Each row comes from the steps of one path. Every step used is in the known rows, and no mark comes twice. Write the path behind each row, first mark first.
Known rows
bugo toza vuda burop: [ -1.4   0.9 -19.4  -1.9   9.1 -13.7   9.6 -11.2  18.3   3.0   7.0  27.7
  -3.3  -4.5  26.2  -0.9   3.7  -6.5  12.9   0.0 -10.2 -10.5]
lamuf burop vuda bugo toza refik: [-12.2  21.6 -10.0  13.6 -14.3  -5.8  10.2  -6.3  13.2  -6.4  49.6   7.1
  -1.5 -13.4 -34.4 -16.0  -4.2   1.8   0.1 -19.6   6.2 -28.0]
refik toza bugo vuda burop: [  7.0 -24.7 -45.7  -8.0  21.0 -23.3  13.4  24.1  -8.0  -7.7 -27.8   6.0
 -21.1 -30.0  21.7  10.9 -35.4  -8.4 -23.0  -7.6  10.1   3.0]
refik toza: [  0.7  13.9 -15.8  -3.7  10.5  15.9  16.1  12.0   8.0   6.2 -28.8  -9.3
 -11.3  -8.5  17.7  13.0 -30.5 -38.3   1.8   3.4  -4.8  12.1]
vuda bugo toza refik: [ 11.6   8.5 -12.4   2.6  -6.2  -2.3  15.2   8.1   9.6  12.0  39.2  -1.7
  -2.6 -23.2 -27.8   3.8 -11.6   0.8  13.4 -23.0   3.1 -12.4]
refik bugo: [ -6.1  -6.9 -12.1  -2.3   1.4  -6.1  12.5  15.4  16.1  15.0   0.3 -29.4
 -16.1   5.5   8.5  39.9   2.3 -14.6  -4.1   4.4  -5.9   0.2]
refik bugo toza vuda: [  7.2   6.4   3.0   0.1   4.7 -16.7  14.6 -10.3  10.9   8.6  13.0   5.0
  -2.6  -8.0  -0.5  31.9   7.0  -8.4   5.1  -9.0 -18.7   4.8]
lamuf burop: [-37.5  12.4 -17.4   2.3  -3.2  16.4  24.2 -16.6  25.1   7.4  -5.1  -7.1
 -15.7  14.7  40.2  21.6  -2.2 -17.5  16.5  13.0  -8.5 -15.4]
refik toza vuda burop: [  6.9   7.6 -33.2  -5.5  26.6 -12.5  11.2  12.2   9.2 -15.3  -6.4  19.0
 -11.1 -11.9  46.4  -1.6 -19.8 -24.3  -0.3 -10.4   1.9  10.5]
vuda toza: [  1.0   4.7  -8.6  -1.6   1.7  24.5   8.9  20.4  17.5   8.2  -8.9  -4.6
 -14.0   2.9  16.0  25.2 -14.8 -45.2  12.8  10.6 -18.9   9.5]
bugo refik toza vuda burop: [ 12.8  -5.4 -24.8   3.5  24.8   1.7  -7.8   5.7   2.3 -17.3   8.6  22.0
  -9.4 -22.4  20.1  -8.2  -4.0   6.2   9.3  -8.6   8.8 -16.2]
lamuf burop vuda toza refik bugo: [ -9.2  19.2   3.1  21.5   0.5  -3.7  -4.6  18.5   4.1 -15.3  30.7   1.3
 -10.8  -2.8 -12.5  11.8  -3.8 -19.9 -11.5  -7.3  -2.9  -8.4]
toza refik bugo vuda burop temo: [ -1.0 -26.2 -22.7  12.8  22.5 -15.0 -16.6  19.1  -7.1  10.0  41.7 -11.9
 -11.5  -8.3   3.2  20.6   7.9  23.9 -28.3 -12.5  18.0 -54.0]
burop temo: [-30.6  -6.4 -18.4   3.9   6.5  22.5   5.1  -1.4  12.9  17.6   3.3 -25.1
  -6.8  14.3   7.2  23.7   0.9 -19.5  -0.4  21.1  -1.5 -35.6]
vuda burop: [-14.0 -10.9 -35.7  -4.2   6.5  -1.0   7.9  12.9  23.6   9.9  -3.8  -6.3
 -16.9   8.4  35.4   8.0  -3.6 -10.9   3.1  12.4   3.1 -15.7]
refik bugo toza: [  7.1   2.4   1.3   4.5  -4.7  -9.4  10.3   5.8  14.0  27.4 -11.0 -16.1
 -12.8  -6.0  -7.1  31.9   0.3 -10.7   4.2   2.2 -15.4   0.2]
lamuf burop vuda bugo: [-22.8   4.0 -27.7  -1.2 -12.3   1.5  13.7   7.1  26.4 -12.4  33.9 -17.2
 -17.8   7.6  -0.7   2.5  -0.2 -16.2  -7.0  -6.6   6.2 -15.6]
refik bugo vuda burop lamuf: [ 18.1 -40.8 -25.7  -2.6   3.2 -16.8  -0.7  41.8   6.0  14.6   1.0 -12.2
 -26.8   1.2  13.9  36.8  -3.4  -1.6 -33.8   0.4   8.8 -18.3]
bugo vuda: [ -9.1 -15.3 -13.7 -12.6   5.2  26.0  14.5 -12.8  13.2  10.3   9.4  -2.2
  -6.0   7.0   2.5  25.8  -2.3 -19.4  -5.6   3.5 -10.9 -19.5]
toza vuda: [-20.5   1.4 -16.9 -10.9  10.5   9.9  23.8 -18.5  17.2  -7.7  22.2   8.8
   2.1   9.3  14.1  21.3   3.4 -20.3   8.3   2.8 -11.8  -5.8]

Which path is each row?
[-13.3 -40.6 -46.9 -10.9  10.1 -20.3  16.6   9.3   4.1  -0.8   2.4   1.7
 -16.9 -11.8  14.7  20.2  -8.9   8.0 -17.1   4.4   7.0 -18.7]
toza bugo vuda burop
[  8.3   1.1  -8.3   4.8   9.2  29.8  -2.5   4.4   1.4   6.1 -12.6  -5.9
  -9.5 -17.3 -10.6   7.1 -14.3  -9.9   9.8   3.3   2.3 -14.2]
bugo refik toza
[  0.2  18.1 -14.7  -8.5  21.8   7.7  20.5  -3.6   4.9 -13.1  -3.7  13.1
  -1.1  -9.5  21.3  13.1 -22.8 -36.8   3.3  -9.3  -9.2  15.1]
refik toza vuda
[ -9.5 -27.2 -13.8   8.3  -2.7  12.3  -8.0  17.7  -4.9 -17.1  14.6   0.1
  -5.7 -15.4 -61.9   7.1  -2.5  -5.2  -7.3  17.8   0.3 -18.2]
burop vuda toza bugo refik
[ 12.8 -36.9 -44.4  -4.2  12.4 -20.8  15.3  45.2 -15.6  -3.4 -34.4   4.8
 -22.9 -27.5  10.1  17.4 -46.2 -13.0 -36.3   0.5  17.2  -0.4]
refik toza bugo vuda burop lamuf
[ -6.9   9.5  -2.2   7.4   3.8  24.6  -4.9  16.3   3.2 -13.4  30.5  11.5
   7.5  -0.3 -40.7  -5.5 -12.3 -34.6 -10.6   3.6  -4.2 -10.7]
burop vuda toza refik
[ 19.3 -15.1 -13.4   6.1   2.3 -36.9   5.0  26.2   8.2  10.3   4.1  11.1
 -14.3  -7.5  11.4  24.2  -0.3  -1.3 -10.9  -1.4  -2.0  -3.8]
refik bugo toza vuda burop lamuf
[ 22.5  -7.7 -18.1   1.5   1.2  14.8 -12.2  28.6   1.6 -15.1  24.6 -15.1
 -12.3 -24.2 -52.6 -12.0 -11.8  -7.0 -12.3 -17.4  17.8 -15.0]
burop vuda bugo refik toza
[  3.1 -12.0  -4.3  -0.5  10.3   0.2   6.0   1.8  -3.4   5.5  41.0  -6.5
  -3.7  -7.9 -18.9  32.0   0.9   6.9 -16.7 -17.0   1.0 -22.3]
toza refik bugo vuda
[  6.0   5.7 -10.2   3.7  -9.3  -0.3   3.9   7.8   7.2  -1.3  50.9   1.9
   6.5 -16.7 -65.7 -17.2  -7.3  -4.7  -9.6 -19.8   8.4 -21.1]
burop vuda bugo toza refik
[ -4.9 -10.0 -28.0 -10.8  -7.8   3.3   8.1  20.6  20.3  -8.0  35.9 -22.3
  -9.7   3.9 -30.8   1.6  -2.6 -23.0 -16.9  -6.3   7.7  -9.5]
burop vuda bugo
[  8.8  -2.3 -13.4  -4.2 -15.2   0.9   4.8  12.2  19.0   5.3  24.1  -9.9
  -5.5  -7.4 -45.5  -5.2  -3.3 -21.2  -7.7  -8.6  -1.9  -7.6]
burop vuda bugo toza
[ -0.7  12.0  -4.6   5.8   7.8  22.5   8.2  16.7   5.3   0.9  17.8   7.6
  -2.5  -6.7  -2.0  13.8 -18.8 -28.9  12.0   0.0  -9.4  -2.6]
vuda toza refik
[  6.7   4.6  -6.2   0.9  19.8  21.7   2.4 -11.2  -1.4 -14.6  11.4  15.5
  -0.3 -19.4  -7.0   5.1  -5.6  -5.8  12.8  -7.0  -2.0 -10.5]
bugo refik toza vuda
[ 28.1  -5.9 -20.5   0.4   5.3  12.6  -0.1  28.7   4.7  -0.7  12.8 -18.9
 -21.2 -31.3 -13.8   7.6 -16.7  -2.6   9.5 -21.0  12.5  -7.0]
vuda bugo refik toza
[ 11.7  -1.3  -0.5   0.4  13.1  30.4   3.3   6.8  -1.8  -1.1  30.3  18.8
  -0.7 -11.7 -10.7  18.9 -17.5 -24.2   0.4  -9.9 -11.6 -11.5]
bugo vuda toza refik
[  8.3 -21.1 -22.1  -3.3  -4.8  15.3   2.8  14.0  16.2   6.0  41.1 -23.6
 -17.7 -12.0 -21.2  15.9   9.2  14.7  15.6  -9.1   8.7 -27.5]
vuda bugo refik
[ 14.6   0.6 -16.9  -5.3  -8.8  -2.1  18.2  11.9  21.5  19.3  11.5 -13.9
 -14.6 -14.1  -7.5  14.3  -9.2 -15.5  14.0 -12.0  -6.4   0.8]
vuda bugo toza
[ -6.9 -53.1 -46.5  -7.5   2.0 -19.4  17.5  28.6  -2.6   3.0  -8.9   0.8
 -19.2  -8.5   4.5  25.8 -19.6   3.6 -30.7  13.5  14.1 -21.6]
toza bugo vuda burop lamuf
[-14.6  -8.1 -33.3  -8.2  15.9  -9.6  13.3  -2.9  21.0 -10.0  21.4  14.6
  -7.3   5.9  40.1   5.9   5.5  -7.3   5.0   2.3  -2.3 -10.7]
toza vuda burop
